Known rows, with every step that occurs:
v/z/l/s: [ 0.03 -0.12  0.10 -0.13 -0.17 -0.12  0.09  0.00  0.13 -0.25  0.27 -0.03
  0.23  0.36  0.32  0.00 -0.48  0.19 -0.01  0.20 -0.08  0.21]
l/x/s/a/z/v: [ 0.14 -0.59 -0.04  0.01 -0.23 -0.12  0.00 -0.25  0.04 -0.08 -0.22 -0.09
 -0.02  0.18 -0.03 -0.47 -0.21 -0.13 -0.21 -0.11 -0.25  0.30]
z/v/x/a: [ 0.16 -0.07  0.28 -0.31 -0.02 -0.02 -0.08  0.13 -0.01 -0.12 -0.17  0.12
 -0.09  0.03 -0.03 -0.29 -0.40 -0.52 -0.32 -0.32 -0.22  0.46]
x/s/a: [ 0.05 -0.06 -0.18  0.02 -0.13 -0.17  0.22  0.15 -0.18  0.00 -0.26 -0.24
 -0.13  0.08  0.09 -0.22  0.08  0.15 -0.02 -0.15 -0.28 -0.03]
n/z: [-0.02 -0.19  0.13 -0.04 -0.03 -0.02 -0.04 -0.27 -0.15 -0.11  0.13  0.01
 -0.01  0.06  0.15  0.04 -0.21 -0.02  0.15 -0.06  0.01  0.10]
v/s/a/z/l: [-0.11 -0.19 -0.07 -0.02 -0.09 -0.30  0.09 -0.07 -0.06 -0.25 -0.16 -0.27
  0.26  0.16  0.06 -0.17 -0.34  0.35  0.22 -0.01 -0.39  0.23]
s/a: [-0.16  0.04 -0.06 -0.14 -0.04 -0.12  0.06  0.04 -0.15  0.00 -0.12 -0.16
  0.11  0.05 -0.06 -0.14 -0.08  0.01  0.15 -0.07 -0.12  0.08]
n/z/l/x/a/s: [ 0.13 -0.37  0.09 -0.40 -0.07 -0.05  0.19  0.08 -0.15 -0.26  0.06 -0.11
  0.10  0.22  0.16 -0.15 -0.50 -0.09  0.16  0.07 -0.09  0.49]
z/l/x: [ 0.04 -0.20  0.02 -0.22 -0.20  0.03 -0.05 -0.04  0.01  0.01  0.20 -0.08
  0.08  0.25  0.04 -0.10 -0.25  0.11  0.02  0.17  0.06  0.25]
v/z/l/s/a/x: [-0.01 -0.03  0.24 -0.17 -0.30 -0.12  0.18  0.06  0.06 -0.22  0.11 -0.21
  0.30  0.43  0.33 -0.15 -0.69  0.17  0.10  0.19 -0.19  0.47]
b/z: [ 0.04  0.04  0.12 -0.08 -0.14  0.11 -0.25 -0.43  0.09 -0.11  0.17  0.14
  0.32  0.14 -0.01 -0.07 -0.23 -0.12 -0.03 -0.11  0.12  0.09]
n/z/v/x/a: [ 0.13 -0.24  0.38 -0.32 -0.04 -0.04 -0.12 -0.13 -0.14 -0.22 -0.01  0.11
 -0.09  0.08  0.13 -0.23 -0.57 -0.49 -0.13 -0.35 -0.19  0.52]
a/z/v/x: [ 0.08 -0.33  0.31 -0.05 -0.10  0.02 -0.08 -0.36  0.16 -0.13 -0.08  0.25
  0.08  0.09 -0.13 -0.20 -0.36 -0.30 -0.16 -0.36 -0.22  0.35]
v/x: [ 0.06  0.05  0.24 -0.10 -0.12  0.13 -0.02 -0.22 -0.01  0.00 -0.01  0.09
  0.01  0.09  0.00  0.01 -0.19 -0.14 -0.17 -0.18 -0.16  0.21]
n/z/v: [ 0.06 -0.37  0.15 -0.11 -0.03 -0.11 -0.13 -0.11 -0.08 -0.15  0.04  0.15
 -0.17 -0.01  0.08 -0.12 -0.31 -0.19  0.03 -0.23 -0.07  0.22]
x/a/z/v: [ 0.06 -0.22  0.16 -0.15  0.12 -0.11 -0.01  0.05  0.02 -0.22 -0.14  0.02
  0.16  0.05 -0.08 -0.35 -0.33 -0.43 -0.04 -0.16 -0.06  0.35]
x/a: [ 0.02  0.12  0.05 -0.18  0.12 -0.05  0.06  0.21 -0.10 -0.09 -0.07 -0.14
  0.10  0.04  0.04 -0.16 -0.15 -0.25 -0.03  0.05  0.01  0.18]
a/x: [ 0.11  0.07  0.27  0.08 -0.13  0.12  0.05  0.03  0.07  0.06 -0.09 -0.08
 -0.03  0.05  0.07 -0.08 -0.21 -0.07  0.01  0.06 -0.02  0.29]
l/s/a: [-0.09  0.08 -0.23  0.01 -0.24 -0.32  0.30  0.07  0.03 -0.15 -0.09 -0.15
  0.09  0.14  0.09 -0.23 -0.21  0.19  0.03  0.01 -0.05  0.16]
l/x/s: [ 0.24 -0.33 -0.07  0.10 -0.19  0.03  0.01 -0.19  0.05  0.02 -0.06 -0.08
 -0.15  0.14  0.12 -0.21  0.03 -0.01 -0.30  0.12 -0.08  0.10]
n/z/v/s/a/x: [ 0.10 -0.38  0.23  0.00 -0.16 -0.25 -0.07 -0.06 -0.11 -0.24 -0.25 -0.11
 -0.16  0.00  0.20 -0.28 -0.59 -0.09  0.05 -0.18 -0.40  0.55]
v/z/l/x: [ 0.01 -0.35  0.27 -0.25 -0.10  0.11 -0.22 -0.27  0.05 -0.12  0.31 -0.04
  0.29  0.36  0.20 -0.01 -0.47 -0.05 -0.06  0.30 -0.08  0.28]
b/z/l/s/a: [-0.04  0.13 -0.09 -0.26 -0.43 -0.18  0.07 -0.18  0.06 -0.25  0.22 -0.06
  0.42  0.38  0.09 -0.26 -0.55  0.24  0.13 -0.09  0.07  0.27]

Rows:
[-0.08  0.11  0.17 -0.06 -0.17 -0.01  0.11  0.07 -0.10  0.05 -0.21 -0.23
  0.08  0.08  0.00 -0.20 -0.27 -0.04  0.15  0.00 -0.15  0.34]  s/a/x
[ 0.19  0.06  0.19 -0.31  0.05  0.05  0.28  0.21 -0.03 -0.18 -0.31  0.03
  0.05  0.01 -0.02 -0.10 -0.24 -0.36 -0.20 -0.22 -0.32  0.41]  v/x/a/s
[ 0.03 -0.43  0.03 -0.07 -0.05 -0.33 -0.13 -0.10 -0.17 -0.29 -0.18 -0.05
 -0.14 -0.03  0.16 -0.23 -0.43 -0.03  0.05 -0.20 -0.39  0.33]  n/z/v/s/a
[ 0.14 -0.37  0.20 -0.19 -0.23 -0.14  0.01 -0.18 -0.20 -0.16 -0.17  0.03
 -0.25  0.12  0.15 -0.29 -0.40 -0.19 -0.11 -0.49 -0.41  0.37]  n/z/v/x/s/a
[-0.13 -0.30  0.04 -0.11 -0.04 -0.19  0.00 -0.10 -0.02 -0.12 -0.19 -0.01
  0.18  0.05 -0.18 -0.32 -0.26 -0.14  0.14 -0.26 -0.21  0.25]  s/a/z/v
[ 0.27 -0.15  0.19 -0.34  0.05 -0.05  0.16  0.36  0.05 -0.21 -0.38  0.17
 -0.13 -0.07 -0.09 -0.28 -0.34 -0.49 -0.30 -0.39 -0.39  0.49]  z/v/x/a/s
[-0.02 -0.36  0.12 -0.11 -0.18  0.05 -0.01 -0.35  0.10 -0.08  0.20 -0.04
  0.32  0.31 -0.03 -0.14 -0.33  0.09  0.12  0.12  0.04  0.28]  a/z/l/x
[-0.03 -0.16  0.23 -0.23  0.00  0.05 -0.10 -0.03  0.00 -0.13  0.27 -0.04
  0.24  0.29  0.20  0.09 -0.37  0.05  0.07  0.14 -0.12  0.12]  v/z/l
[-0.12 -0.08 -0.15  0.08 -0.23 -0.30  0.32 -0.19  0.11 -0.23 -0.07 -0.11
  0.28  0.19  0.04 -0.27 -0.29  0.18  0.11 -0.02 -0.07  0.21]  l/s/a/z
[ 0.20 -0.23  0.08  0.00 -0.13 -0.10 -0.38 -0.30  0.18 -0.29 -0.05  0.19
  0.11  0.01  0.04 -0.25 -0.41 -0.12 -0.25 -0.22 -0.18  0.26]  b/z/v/s
[ 0.11 -0.33  0.35 -0.18 -0.13 -0.01 -0.16 -0.29 -0.08 -0.15  0.03  0.21
 -0.16  0.06  0.09 -0.11 -0.46 -0.31 -0.11 -0.38 -0.20  0.40]  n/z/v/x
[ 0.12 -0.15  0.13 -0.15 -0.14  0.03 -0.33 -0.29  0.15 -0.16  0.08  0.27
  0.15  0.07 -0.07 -0.24 -0.35 -0.28 -0.16 -0.27  0.05  0.20]  b/z/v
[ 0.09  0.15  0.29 -0.26 -0.02  0.08  0.03 -0.02 -0.09 -0.08 -0.07 -0.04
  0.11  0.12  0.04 -0.13 -0.31 -0.37 -0.22 -0.15 -0.16  0.36]  v/x/a
[-0.21 -0.13  0.02 -0.06 -0.03 -0.11  0.08 -0.24 -0.06 -0.08 -0.10 -0.12
  0.33  0.12 -0.13 -0.18 -0.17  0.00  0.24 -0.11 -0.12  0.15]  s/a/z
[ 0.08  0.07  0.24 -0.23 -0.24 -0.08  0.26 -0.10  0.07 -0.27  0.05 -0.06
  0.32  0.37  0.13 -0.24 -0.61 -0.09 -0.08 -0.13 -0.11  0.53]  v/x/a/z/l/s
[ 0.17 -0.10  0.34 -0.23 -0.24  0.12 -0.35 -0.47  0.16 -0.15  0.08  0.34
  0.16  0.13 -0.08 -0.23 -0.50 -0.39 -0.29 -0.42 -0.08  0.38]  b/z/v/x
[ 0.15  0.00 -0.06 -0.24  0.19 -0.08  0.34  0.48 -0.02 -0.20 -0.33 -0.07
  0.04 -0.09 -0.04 -0.13 -0.08 -0.23 -0.02 -0.03 -0.17  0.22]  x/a/s
[ 0.04 -0.37  0.11  0.03  0.01 -0.07 -0.08 -0.18  0.15 -0.13 -0.07  0.17
  0.06  0.01 -0.14 -0.21 -0.20 -0.17  0.00 -0.22 -0.09  0.18]  a/z/v
[ 0.14 -0.41  0.02  0.00 -0.25  0.00  0.11 -0.28  0.06 -0.08  0.08 -0.11
  0.15  0.35  0.07 -0.21 -0.21  0.18  0.02  0.05 -0.08  0.22]  a/z/l/x/s
[ 0.07 -0.05  0.18 -0.41 -0.24  0.11 -0.25 -0.31  0.03 -0.17  0.30 -0.04
  0.47  0.39  0.05 -0.29 -0.57 -0.21 -0.04  0.09  0.17  0.44]  b/z/l/x/a
[ 0.06 -0.11  0.13 -0.16 -0.31 -0.04  0.25 -0.16 -0.12 -0.08 -0.12 -0.16
  0.11  0.34  0.06 -0.22 -0.29  0.15  0.01 -0.35 -0.42  0.28]  v/x/s/a/z/l
[ 0.02 -0.28  0.18 -0.36 -0.13 -0.02 -0.05 -0.14 -0.21 -0.17  0.27 -0.17
  0.15  0.30  0.22 -0.17 -0.53 -0.11  0.14  0.13  0.06  0.44]  n/z/l/x/a
[ 0.16 -0.18 -0.03 -0.40 -0.06 -0.03  0.24  0.35 -0.03 -0.16 -0.08 -0.13
  0.13  0.18  0.02 -0.21 -0.32 -0.08 -0.01  0.15 -0.09  0.41]  z/l/x/a/s
